Each row comes from the steps of one walk. Every step used is in the known rows, and no mark comes twice. Write the walk behind each row, first mark first.
Known rows:
mosas > fuzo > gekov > disi: [-1.02  2.67  4.35  5.44  0.18 -2.20  3.64  0.60  0.47  1.82 -5.23  1.78
  4.14  0.89 -0.67  2.85 -3.25  2.55 -0.74  0.49 -2.53]
robak > mosas > disi > gekov > fuzo > vite: [ 1.69  3.88  0.20  0.79 -0.77 -2.92  1.06  0.38 -0.27  1.54 -4.44  0.22
  4.70 -3.31  0.59  4.31 -0.37  1.39  1.25 -0.78 -2.04]
fuzo > vite: [ 0.09  0.86  2.26  3.42 -0.04 -2.95  2.87 -0.07 -0.08  1.02 -3.87 -1.59
  2.35 -2.07 -0.85  2.60 -4.34  1.22 -1.35  2.06 -2.47]
robak > mosas > fuzo > vite > disi > gekov: [-0.78  2.35  1.77  4.20 -0.99 -3.69  0.94 -0.22  0.38  1.75 -4.71  2.48
  4.09 -2.67  0.36  3.81 -0.04  0.43  1.28 -1.55 -1.57]
disi > mosas: [ 2.13 -0.12  3.43  3.29  0.28 -2.51  1.78  1.06 -0.51  1.09 -1.88  0.48
  1.64 -1.91  0.55  3.41  1.91  0.70 -0.69  2.59 -1.88]
robak > mosas > fuzo > gekov > disi: [-0.31  3.40  3.35  5.31  0.03 -2.48  2.70  0.82  0.34  1.72 -4.65  3.84
  5.06  0.99 -0.33  3.48  1.07  1.83 -0.08  0.16 -1.83]
gekov > disi > vite > robak: [ 2.76  2.54  3.30  4.12 -0.54 -0.31  0.24  1.21  0.44  2.68 -2.23  1.62
 -0.62 -0.10  0.30  3.24 -3.40  1.84  0.70  1.17 -1.90]
disi > vite: [ 2.14  1.00  3.66  4.08  0.26 -0.89  2.17  0.76 -0.31  1.50 -2.98 -1.55
  1.87 -1.44 -0.36  2.96 -4.48  1.82 -0.60  0.52 -2.11]
disi > gekov: [ 0.34  2.17  3.61  3.41 -0.69 -1.83  2.06  0.97  0.07  1.19 -3.01 -0.55
  2.27 -1.84 -0.45  3.57 -3.69  1.00 -0.12  0.34 -2.12]
gekov > disi: [ 0.61  1.38  3.02  3.57  0.03 -1.76  2.75  0.61  0.08  1.87 -1.91  2.03
  1.96  0.40 -0.46  3.10 -3.53  1.74 -0.17  2.13 -2.73]
robak > mosas: [ 2.24  1.89  2.52  3.08 -0.06 -2.25  1.74  1.04 -0.30  0.92 -1.98  1.31
  3.37 -1.95 -0.16  3.35  0.81  0.55 -0.30  1.38 -1.82]
fuzo > vite > disi: [ 0.59  0.64  2.15  2.91 -0.18 -3.10  2.44 -0.55  0.39  1.89 -3.86  1.09
  1.46 -3.56  0.17  2.60 -4.47  0.41 -0.08  2.05 -2.67]
gekov > fuzo > mosas: [ 1.96 -0.53  4.86  1.38  0.50 -1.70  3.53  0.79 -0.01  1.38 -2.34  0.66
  3.19 -2.74  0.18  2.39  1.44  3.20 -1.25  0.74 -2.60]
mosas > fuzo > vite: [-1.06  0.86  2.88  4.73  0.04 -3.38  3.12  0.38 -0.10  0.82 -4.74 -2.53
  4.18 -1.52 -1.13  2.29 -4.26  2.17 -1.39  0.00 -2.37]
fuzo > vite > disi > mosas > robak: [ 3.15 -0.04  0.14  2.47 -0.55 -3.64  0.48  0.07  0.81  1.98 -3.13  2.44
  1.24 -3.83  1.55  3.23  1.69  0.37 -0.03  2.54 -1.23]
gekov > fuzo > mosas > disi > vite: [ 3.82  0.53  3.46  1.45  0.46 -0.22  2.59  1.18 -0.54  1.99 -2.52 -2.65
  3.62 -2.84  0.91  2.86  0.35  3.96 -0.17 -0.41 -2.59]
disi > vite > robak: [ 3.36  2.46  3.84  3.79 -0.54 -0.54  0.32  1.49  0.28  1.75 -2.77 -1.11
 -0.20 -2.68  0.34  2.91 -3.42  1.56 -0.15  0.64 -1.71]
vite > disi > gekov > fuzo: [ 1.68  1.73  3.95  0.96 -0.44 -2.19  1.92  0.07  0.62  2.33 -3.96  4.02
  1.82 -4.33  0.93  3.71 -3.98  1.34  1.57 -0.53 -2.62]
gekov > fuzo > vite > robak: [ 2.12  2.26  2.82  1.37 -0.44 -2.77  1.42  0.61  0.62  1.66 -4.57  0.65
  0.89 -4.19  0.19  2.59 -3.67  1.81 -0.48  0.92 -2.27]
robak > mosas > fuzo: [ 0.99  1.77  3.24  4.40  0.04 -2.70  1.93  1.38 -0.29  0.68 -2.85  0.42
  5.33 -1.45 -0.36  3.10  1.18  1.59 -0.39 -0.57 -1.74]
disi > mosas > robak: [ 4.05  0.40  1.61  2.89 -0.30 -2.50  0.69  1.54  0.30  1.08 -1.81  0.62
  2.29 -2.52  0.97  3.43  2.52  1.26 -0.88  2.08 -1.06]
disi > vite > fuzo > mosas > robak: [ 3.88 -0.61  2.87  3.27  0.33  0.27  1.71  1.00  0.88  2.11 -2.04 -0.25
  2.08  0.21 -0.58  2.43  1.60  3.00 -0.82 -0.08 -1.13]
disi > gekov > fuzo > vite > robak: [ 0.96  3.32  2.85  1.39 -1.14 -2.62  0.47  0.53  0.82  1.83 -4.99  0.97
  0.55 -3.85  0.26  3.37 -3.84  1.52  0.34 -0.41 -1.90]
vite > fuzo > gekov: [ 0.78  2.06  4.45  3.43  0.65 -1.30  3.79  0.34  0.76  1.63 -5.10  1.59
  2.02 -0.35 -1.39  2.60 -3.23  1.00 -0.97  1.53 -2.36]
gekov > fuzo > vite > robak > mosas: [ 2.79  3.09  1.83  1.18 -0.55 -3.08  0.28  0.73  0.47  1.49 -3.95  2.87
  1.75 -4.09  0.59  3.18  0.95  1.11 -0.02  0.72 -1.66]
gekov > disi > mosas: [ 1.63  0.13  2.86  3.55  0.31 -2.31  1.62  0.88 -0.29  2.01 -1.39  3.30
  1.29  0.57  0.56  3.73  2.00  1.21  0.21  3.09 -2.10]
gekov > disi > vite: [ 1.38  1.11  3.10  4.44  0.29 -0.68  2.23  0.48 -0.14  2.45 -2.52  1.39
  1.46  1.06 -0.39  3.31 -4.65  2.31  0.38  1.14 -2.39]
robak > mosas > disi > vite: [ 4.01  2.94  1.21  3.14 -0.14 -0.80  0.80  1.40 -0.84  1.46 -2.11 -1.74
  3.82 -2.08  0.59  3.83 -0.11  1.30  0.83  0.23 -1.78]

Which walk is each row?
[ 1.42  0.49  2.57  1.08  0.19 -3.26  2.92 -0.79  0.54  2.23 -4.91  3.00
  1.92 -4.57  0.49  2.71 -4.60  1.43  0.30  0.94 -2.92] => gekov > fuzo > vite > disi
[ 1.75 -0.40  4.05  4.08  0.20 -3.19  1.57  0.88 -0.11  1.73 -2.76  2.11
  2.77 -3.04  1.31  3.08  1.88  1.04  0.66  0.65 -1.96] => vite > disi > mosas > fuzo
[ 1.55  4.61  4.12  4.67 -0.79 -2.34  0.80  1.91  0.63  1.06 -5.00  1.30
  3.48 -2.87  0.34  3.05  2.31  0.97 -0.69 -0.39 -1.19] => vite > robak > mosas > fuzo > gekov
[ 4.52  3.45  2.51  2.96 -0.81 -0.18 -0.08  2.10 -0.15  1.84 -2.34 -3.57
  0.97 -3.45  0.86  3.07 -3.50  1.68  0.48  0.58 -2.00] => mosas > disi > vite > robak
[ 4.55  0.08  1.55  2.30 -0.50 -2.64  0.38  0.97  0.80  1.93 -1.78  3.18
  1.40 -4.17  1.91  3.43  2.43  0.45  0.36  2.19 -1.27] => vite > disi > mosas > robak
[ 2.11 -1.21  4.66  3.70  0.93  0.19  2.76  0.51  0.09  2.10 -2.08 -0.32
  1.53  0.79 -1.03  2.36  0.88  2.61 -0.63  0.34 -1.94] => disi > vite > fuzo > mosas
[ 2.36  3.27  2.90  5.33 -0.56 -1.16 -0.59  1.67  0.22  2.31 -2.54  2.78
  2.23  0.54  0.40  3.60  1.22  2.24  1.32 -1.15 -1.17] => gekov > disi > vite > robak > mosas > fuzo
[ 1.21  1.73  3.07  2.51 -0.88 -0.99  1.98  1.59 -0.38  1.35 -1.49 -3.53
  3.63 -2.40  0.44  3.35  1.07  1.98  0.07  0.37 -2.31] => fuzo > mosas > disi > gekov
[ 2.29  4.50  4.16  5.55 -0.56 -1.31  0.22  1.60  0.53  1.55 -5.39  0.65
  2.92 -2.12  0.47  3.30  1.19  1.56 -0.19 -1.30 -0.84] => disi > vite > robak > mosas > fuzo > gekov
[ 2.18  3.23  2.62  0.74 -0.56 -1.63  2.01  1.29 -0.21  1.55 -3.53 -1.11
  3.86 -3.59  0.51  3.90 -4.25  2.27  0.94 -0.88 -2.71] => mosas > disi > gekov > fuzo
[ 0.80  1.92  3.52  2.80 -0.92 -1.99  1.64  0.31  0.48  2.06 -3.01  2.12
  1.35 -3.44  0.58  3.58 -3.70  0.23  1.22  0.53 -2.34] => vite > disi > gekov
[ 1.50  1.28  3.27  2.14 -0.31 -0.35  2.11  1.28  0.07  1.85 -1.71 -1.74
  2.98 -0.43 -0.46  3.16  1.26  1.82  0.46 -0.02 -2.27] => vite > fuzo > mosas > disi > gekov
[-0.37  2.65  4.92  5.13  0.11 -2.40  3.66  0.94  0.30  0.89 -5.71 -1.05
  4.60 -1.69 -0.65  2.54 -3.28  2.06 -1.61 -0.09 -2.27] => mosas > fuzo > gekov
[ 1.41 -0.85  4.09  3.98  0.91  0.42  2.69  0.25  0.28  2.99 -1.57  2.56
  1.02  3.32 -0.98  2.67  0.63  2.95  0.27  0.93 -2.16] => gekov > disi > vite > fuzo > mosas
[ 2.16  3.07  1.40  3.02 -0.99 -2.87 -0.09  1.00  0.31  1.24 -3.08  0.93
  1.26 -3.12  0.16  3.03  1.05  0.09 -0.37  1.70 -1.38] => fuzo > vite > robak > mosas
[ 2.62  2.09  1.75  3.74 -0.27 -2.27  1.43  0.88  0.87  2.14 -3.57  4.02
  2.00  0.01  1.06  3.72  2.67  1.40 -0.59  2.82 -1.19] => fuzo > gekov > disi > mosas > robak
[ 2.31  0.54  3.78  3.73  0.85 -0.25  2.53  0.46  0.19  2.02 -3.24  0.16
  1.19  0.40 -1.32  2.82 -4.23  1.69  0.08  0.17 -2.11] => disi > vite > fuzo
[ 2.90  0.02  2.70  2.74 -0.49 -1.39  2.03  1.54  0.54  1.08 -1.29 -1.23
  3.31 -2.35  0.20  2.37  2.11  2.65 -1.86  1.41 -1.55] => fuzo > mosas > robak
[ 1.50  1.86  4.46  4.33  0.84 -0.26  3.34  0.02  0.62  2.18 -5.65  0.91
  1.45  0.39 -1.25  2.87 -4.10  1.58 -0.57  0.42 -1.97] => disi > vite > fuzo > gekov
[ 2.61  1.08  3.06  1.10 -0.83 -1.48  1.68  1.22  0.96  1.59 -2.68  0.88
  3.64 -2.95  0.71  3.30  1.91  3.34 -0.55 -1.04 -1.45] => disi > gekov > fuzo > mosas > robak
[ 0.21  2.13  3.89  3.74  0.65 -1.09  3.68 -0.01  0.89  2.49 -4.60  4.41
  1.60  2.25 -1.42  2.93 -3.31  1.32 -0.08  1.94 -2.61] => vite > fuzo > gekov > disi
[ 4.11  3.24  2.82  3.67 -0.66 -0.90 -0.60  1.59  0.14  1.62 -2.21  0.94
  0.79 -2.51  0.65  3.50  1.01  0.72  0.38  0.47 -1.03] => disi > vite > robak > mosas
[ 1.34 -0.94  4.67  2.75  0.67 -0.83  3.28  0.72  0.22  1.56 -1.67  0.44
  2.13  0.01 -1.10  2.12  1.82  1.99 -1.12  1.45 -2.30] => vite > fuzo > mosas
[-0.45  2.49  4.41  6.34  0.37 -1.12  3.12  0.44  0.26  2.34 -5.67  1.12
  3.47  1.55 -0.54  3.10 -4.19  3.04 -0.41 -0.63 -2.17] => mosas > fuzo > gekov > disi > vite
[ 1.40  3.30  2.24  2.49 -0.97 -1.50  1.71  1.55 -0.28  1.17 -2.55 -3.00
  3.27 -2.68  0.17  3.79 -4.12  1.22  0.73  0.24 -2.44] => mosas > disi > gekov
[ 3.38  0.55  1.08  3.21 -0.28 -2.27  0.61  1.18  0.43  1.97 -1.26  3.47
  1.84  0.04  1.04  3.75  2.48  1.71  0.09  2.60 -1.32] => gekov > disi > mosas > robak
[-1.53  1.60  2.78  4.36 -0.81 -3.39  1.87 -0.22  0.51  1.83 -5.16  0.36
  3.17 -2.71 -0.11  3.14 -4.76  1.07  0.75 -1.17 -2.21] => mosas > fuzo > vite > disi > gekov
[ 4.38  4.43  1.44  1.93 -1.15 -1.50 -0.60  2.44 -0.16  1.22 -1.32 -0.76
  2.47 -4.02  1.09  3.44  1.96  0.46  0.76  1.26 -1.72] => vite > robak > mosas > disi
[-0.15 -0.24  2.68  4.79  0.31 -4.03  1.91  0.43 -0.45  0.93 -4.07 -1.22
  3.57 -1.32 -0.04  2.87  1.09  1.64 -0.97  0.86 -1.74] => disi > mosas > fuzo > vite
[-0.46  1.83  2.16  3.05 -0.95 -2.94  1.80 -0.56  0.56  2.13 -4.37  1.46
  1.30 -3.32  0.20  3.45 -4.82  0.16  0.79  0.82 -2.30] => fuzo > vite > disi > gekov
[ 0.90  3.08  1.24  0.91 -0.61 -2.68  2.14  0.20 -0.12  1.67 -4.89 -1.89
  3.74 -3.61  0.24  3.67 -5.19  2.10  0.79 -0.55 -2.70] => mosas > disi > gekov > fuzo > vite
[ 3.09  3.05  3.46  4.95 -0.55 -1.29 -0.52  1.99  0.07  1.45 -3.10 -0.10
  2.61 -1.89  0.39  3.25  1.27  1.81  0.37 -1.60 -0.93] => disi > vite > robak > mosas > fuzo
[ 3.02  4.14  1.60  0.57 -0.69 -1.92  0.92  1.32 -0.34  1.46 -3.03  0.97
  4.76 -3.46  0.98  4.51  0.40  1.53  1.67 -1.14 -2.03] => robak > mosas > disi > gekov > fuzo
[ 0.99 -0.26  4.13  4.60  0.39 -3.00  1.85  1.50 -0.46  0.85 -2.77 -0.52
  3.68 -1.51  0.28  3.15  2.11  1.86 -0.58  0.51 -1.74] => disi > mosas > fuzo
[ 2.37  0.69  3.15  2.38 -0.19 -1.13  2.68  1.69 -0.54  1.16 -1.04 -3.73
  3.79 -2.69  0.37  2.52  1.46  2.28 -1.00  1.70 -2.67] => fuzo > mosas > disi
